Each row comes from the steps of one walk. Every step used is in the known rows, and no mark comes twice. Write the walk behind each row, first mark first.
Known rows:
r, b, t, d, u, s: [ 0.02  0.46 -2.31 -1.80  0.93 -1.48  2.24 -1.53 -0.11  3.86  1.42 -2.72
 -2.60  2.78 -0.24  0.38]
s, t, d, u, a: [-0.73  1.39 -0.79 -2.90  0.88  1.36  2.25 -1.68  4.27  0.10  2.14 -3.00
 -0.70  6.56  3.17  1.09]
a, t, d: [-0.69  0.88 -2.04 -2.18  2.65 -0.97  1.63  0.54  2.22 -1.56  1.05 -1.76
 -0.95  1.27 -0.23 -0.02]
u, d, r, b, t: [-0.18  0.48  4.44 -1.51  2.01  0.91  0.02 -3.11 -1.55 -0.29  1.82 -2.29
 -0.88  2.68 -3.15  0.96]
r, b, t: [-0.71 -1.01  1.22 -1.93  1.29 -0.99  2.17 -3.16 -1.60  1.64  1.20 -2.07
 -1.20 -0.46 -2.73  0.33]
a, t, d, r: [-0.69  1.87 -0.01 -1.25  3.31  0.14  0.81  0.88  0.99 -3.12  0.54 -2.23
 -1.04  2.67 -1.00  0.17]
d, u, a, t, s: [-2.10  0.77 -1.24 -2.45  0.86  1.02  0.73  0.95  3.08  1.38  0.41 -1.94
 -1.28  2.92  1.38  1.02]
s, t, d, r: [-0.81  2.41 -0.06 -1.83  2.67  0.47  1.85 -2.13  1.70 -2.38  0.99 -2.55
 -0.21  4.59  1.37  0.25]
r, d: [-0.88 -0.98 -0.33 -2.49  1.08 -1.57  0.15 -0.43 -1.20 -1.18  1.94 -1.61
 -1.51  2.46 -0.87  0.04]
d, u, a, t: [-1.01 -0.97  0.86 -2.75  0.91  1.28  0.34  1.17  2.48  0.69  1.84 -2.71
 -2.19  3.98  0.54  1.34]
u, s, t, d: [-0.56  2.05 -4.89 -2.45  1.54 -1.48  1.88 -1.95  3.07  0.83  2.11 -2.28
 -0.47  4.78  2.28  0.01]
a, t, s: [-2.16  0.87 -2.43 -2.32  2.07 -0.99  1.15  0.17  1.74  0.31 -0.20 -0.94
 -0.71 -0.44  0.45  0.05]
b, t, s: [-1.61  1.34 -1.44 -1.83  0.77 -1.40  2.46 -1.84  0.10  0.98 -0.38 -0.43
  0.14  0.36 -1.27 -0.74]
s, t, d: [-0.80  1.41 -2.05 -2.75  1.95 -0.62  2.71 -2.47  2.97 -0.87  1.41 -1.93
 -0.17  3.10  2.18  0.11]
b, t: [-0.53 -0.43  0.63 -2.09  0.86 -1.13  2.07 -1.57 -0.50  0.30  0.99 -1.24
 -0.74  1.32 -2.05 -0.40]
b, t, d: [-0.08  1.43 -0.97 -1.59  1.47 -1.37  3.09 -1.40  0.70 -0.90  0.81 -1.25
 -0.08  1.96 -1.89 -0.78]
u, s, t, d, r: [-0.57  2.98 -2.80 -1.48  2.24 -0.26  0.96 -1.61  1.82 -0.61  1.63 -2.86
 -0.59  6.26  1.52  0.13]
s, t, d, u: [-0.71  0.46 -1.39 -3.51  1.42  0.09  2.67 -1.60  3.02  0.70  1.27 -2.27
 -1.83  3.98  4.35  0.66]
u, a: [-0.76  0.43  0.48 -0.76 -0.04  1.50  0.75 -1.52  0.50  0.00  2.17 -1.66
  0.73  3.20 -0.74  0.52]

Which walk is each row?
[-1.32  2.21  2.37 -1.23  2.00  0.64  0.41 -3.35 -0.95  0.43  0.36 -1.56
 -0.01  1.70 -2.29  0.64] -> u, d, r, b, t, s
[-1.13 -1.42  0.75 -4.05  1.52 -0.46 -0.70  2.26  2.05 -1.26  2.47 -3.45
 -3.25  5.54 -0.78  1.27] -> r, d, u, a, t
[-0.61 -1.35 -2.37 -2.80  0.18 -1.62 -0.69  1.05 -1.20  2.13  2.34 -2.19
 -3.56  4.97  1.36  0.45] -> r, d, u, s
[-0.84 -1.97  0.42 -3.10  0.61 -0.77  0.13  0.46 -1.37  0.41  1.77 -1.80
 -3.14  3.28  1.26  0.58] -> r, d, u
[-0.12  2.37  0.91 -0.66  2.16 -0.25  2.20 -1.12 -0.61 -2.38  0.35 -1.74
 -0.13  3.47 -2.73 -0.64] -> b, t, d, r
[-1.78  1.76  1.15 -0.61  1.93 -0.14  1.69 -3.05 -2.16  0.98 -0.80 -1.76
 -0.39  0.11 -2.65  0.12] -> d, r, b, t, s
[-0.45 -0.89 -2.11 -1.62 -0.42  0.08  0.32 -0.08 -0.61  4.01  1.78 -1.45
 -2.49  3.43  2.66  0.53] -> d, u, s
[-0.68  0.02  3.10 -0.99  1.96  0.17  1.25 -2.75 -2.77  0.25  0.72 -2.45
 -1.28  1.03 -3.56  0.47] -> d, r, b, t
[-0.54  1.68  0.79  0.49  2.22  1.21  1.29 -2.54 -2.14 -0.57  0.77 -2.30
 -0.30  1.08 -0.77  0.56] -> t, d, r, b
[-0.89 -0.79 -2.43 -3.51  0.44 -0.53  0.93 -1.24  2.14  3.69  2.14 -2.54
 -2.84  5.17  4.21  0.94] -> d, u, s, t
[-0.47  0.36  3.70 -0.62  1.70  2.32 -0.90 -3.04 -2.04  0.09  2.13 -1.98
 -0.55  2.17 -0.61  1.46] -> u, d, r, b
[-0.84  2.30  1.11 -0.49  3.10  1.52  0.47 -0.77  1.33 -2.21  1.44 -3.82
 -0.40  3.39 -2.77  1.29] -> u, a, t, d, r, b
[-0.27  1.30 -0.49 -1.01 -0.03  1.96  1.64 -0.44  1.55  0.44  1.72 -1.97
 -0.36  4.76  1.69  0.68] -> t, d, u, a
[-0.58 -0.06 -1.34 -2.80  2.11 -0.33  1.70  1.40  2.28  0.15  0.82 -2.01
 -2.66  2.11  1.92  0.51] -> a, t, d, u
[-1.78  0.85 -0.97 -1.58  1.28 -1.28  2.56 -3.40 -0.88  2.44 -0.28 -1.28
 -0.34 -1.41 -1.87  0.01] -> r, b, t, s
